Each row was made from one small tree. Brackets hold a mark, then the marks that hang from it, in the order of their numbers. Every link used is in the known rows. Write each row's tree.
Known rows:
[K858 K205]: [ -5  14   0   1   9   0  -9   3  21  -4 -13   7  -3  -2   1   1  -2  27
  -8]
[K988 [K707 K517]]: [ -2   1   0  -1  13  -2  14   1  31 -10  10  16 -12   1  21  -1   4  19
 -19]
[K988 [K659 K858] [K707 [K517 K710]]]: [ -5 -22  -7  -6  -1  -5  -2   5  43  -1   7  32  -1  21   2   1   7  -9
 -12]
[K517 K707 [K710 [K858 K205]]]: [ 15   7   5   6  -4  -2  -4  -7 -22   5   4 -15   4  13 -17  17 -16  12
  13]
[K858 K659]: [  3  21  -4  -2   8   4  -2  17   4  -6 -23  21  -5  21   2  -1   1  -4
  -2]
[K707 [K517 K659]]: [ -8   2   1  -1  -1  -7   6   3 -14 -11   7 -15 -11  -4  23 -14   1   1
 -25]
[K517 K710]: [ -2   9  -1  -3  -4  -1  -9  13   0   3 -13  13   4  10 -10   2   3   0
   6]
[K659 [K858 [K205 K691] K710]]: [-27   4  -1  -1   6   9   1  -8  34   7  -3  17   5 -40  -4   5  -4  20
   2]
[K517 K659 K707 [K710 K858]]: [ 21  -1   4   1 -15  -3   4  -6 -52   6  13 -41  10   6   0   0  -2 -23
  20]
[K707 [K517 [K659 K858] K710]]: [-13 -26  -3   0 -22  -6  -6   9 -19   1   6  -2  -5  -5 -12 -11   6 -17
 -18]
[K858 K659 K710]: [  3  28  -4  -1  16   6   8   9   0  -6 -18  25  -8   2  -3   4  -3  -9
  -1]
[K205 K691]: [-18  21   0  -6   5   3   4   5  18   3  -8   8   8  -9  22  -5   1  13
   7]
[K517 K659 K707 [K710 [K858 K205]]]: [ 17  -6   7   4  -8  -4  -5 -12 -42   5  13 -38   7   5  -6   5  -4  -4
  18]
[K517 K659 K710]: [  1  -3  -1  -5 -10  -3 -10   8 -19   4  -5  -8   6   1   0 -12  15 -15
   9]
[K517 K659 K707 K710]: [ 21  -2   5  -1  -1  -4  -1  -1 -36  11  -2 -18   7   1  -4 -10   5 -16
  21]
[K659 K858]: [ -7  -3  -4   0 -13   3  -3  11  21   0 -10   8   3 -12  -8  -5   4   0
 -11]
[K707 [K517 [K659 [K858 K205]]]]: [-16 -22   1   3  -7  -5  -5  -2   3  -6   7  -9 -12 -15   1 -12   1  12
 -32]
[K988 K659]: [  0  23  -5  -7   8  -4  -2   8  29  -7 -13   9   3  20  23  -4   0  -1
  -4]
[K858 K205 K659 K710]: [ -1  24  -1   1  25   6  -1   3  10  -6 -18  29 -12   1  -8   9  -3  11
  -5]
[K988 [K659 [K858 [K205 K691] K710]]]: [-25   9  -4  -8  13   6   0 -10  49   4  -5  21   8 -20  11   4  -5  11
   3]
[K517 K707 K710]: [ 19   9   4   0   2  -3  -1   4 -15  10  -9   6   5   9 -13   1  -8  -2
  18]

Write each row's tree:
[ 15 -11   4   4   6   2   6 -17  -7   9   7 -19  -1 -40 -11  -6   1   0
   5] -> [K517 [K659 [K858 K205 K710]] K707]
[-18  21   0   0   7   8   0   1   3  -6  -7   5   3  18  13  11  -8  14
   7] -> [K710 [K858 [K205 K691] K659]]
[ 19  10   3   6   3   1  -6   1 -32   2  -7   3   0  35 -23  18 -15  -2
  17] -> [K517 K707 [K710 [K858 K205 K659]]]
[-24  19   2   0   0   4   0  -7  13  -2   5 -12  10  -6  18  10  -9  27
   4] -> [K710 [K858 [K205 K691]]]
[-17  27  -1  -3  28  10   4  -2  17   1 -15  32  -4  -7   7   7  -5  16
   9] -> [K858 [K205 K691] K659 K710]
[ -1  18  -1   3   3   5  -5   6  -3 -13 -11   1  -4  25  -2  13  -8  10
  -7] -> [K710 [K858 K205 K659]]
[  2  -7  -5  -4  20   5   3 -12  72  -2   3  24   1 -13   5   4  11   6
  -2] -> [K988 [K659 [K858 K205 K710]] K707]
[ -9  -5   1   0 -20  -8   2   2 -42  -8  19 -26  -4   8   8   1  -4 -14
 -14] -> [K707 [K517 K659 [K710 K858]]]
[  1  -3  -2   0   0   0   9   7  -6 -11  10  21  -9  39   1  14  -1 -11
  -8] -> [K988 [K707 [K517 [K710 [K858 K659]]]]]
[  1 -19   2  -4   3  -7   5   0   0  -2  16   3  -6   3  14  -9  19  -7
  -6] -> [K988 [K707 [K517 K659 K710]]]
[ 17  10   4   3 -11  -1   3   0 -32   5   5 -18   8  13 -10  12 -15  -8
  17] -> [K517 K707 [K710 K858]]
[-12 -11  -2   0  -8  -2  13  -3  -9  -5  14  -8 -12 -35   3 -10   0 -12
 -29] -> [K707 [K517 [K659 [K858 K710]]]]
[ -4 -30  -2  -1  -6  -2  12  -2  20  -4  19  -5  -7 -17  17 -16  18  -6
 -21] -> [K988 [K707 [K517 [K659 K858]]]]
[  2 -15  -6  -5  12   1  -6  -4  73  -2  -4  20   5   7  10   0  14  11
  -3] -> [K988 [K659 [K858 K205]] K707]
[ -4 -15   5   1   2   3   1 -14   2  15   4 -19  10 -26   7 -14   3   8
  16] -> [K517 [K659 [K858 [K205 K691]]] K707]
[ -2   8  -2   3  -5   2 -14   9 -16  -6 -12  11  -1  34 -20  17  -5  -2
   5] -> [K517 [K710 [K858 K205 K659]]]
[ 18 -13   2   2 -12   0   6  -3 -14   8   2 -25   6 -19   0 -17   4 -17
   7] -> [K517 [K659 K858] K707]
[ 13 -28   4   4  -8  -3 -13  -5 -17  14  -2 -13   6 -10 -26  -8   5  -6
  14] -> [K517 [K659 [K858 K205]] K707 K710]
[ -3  -6   1   1  -6  -3   9   0   3  -7  23   3  -4  16   6  13  -1   2
 -11] -> [K988 [K707 [K517 [K710 K858]]]]
[ 19  -7   1   2  -3   2  14 -11 -18   8   8 -21   3 -39  -6 -11   0 -21
   8] -> [K517 [K659 [K858 K710]] K707]
[ 14 -18   3   4  -3   0  -4 -10  -5   7   0 -24   2 -20  -6 -11   3   3
   5] -> [K517 [K659 [K858 K205]] K707]
[-17 -31   0   3 -13  -7 -15   2  -9   0   4   0  -8  -7 -18  -6   4   2
 -22] -> [K707 [K517 [K659 [K858 K205]] K710]]
[ 22  14   2   2  -5   1   3   7 -42   2  -6  -1   2  37 -15  13 -13 -22
  19] -> [K517 K707 [K710 [K858 K659]]]
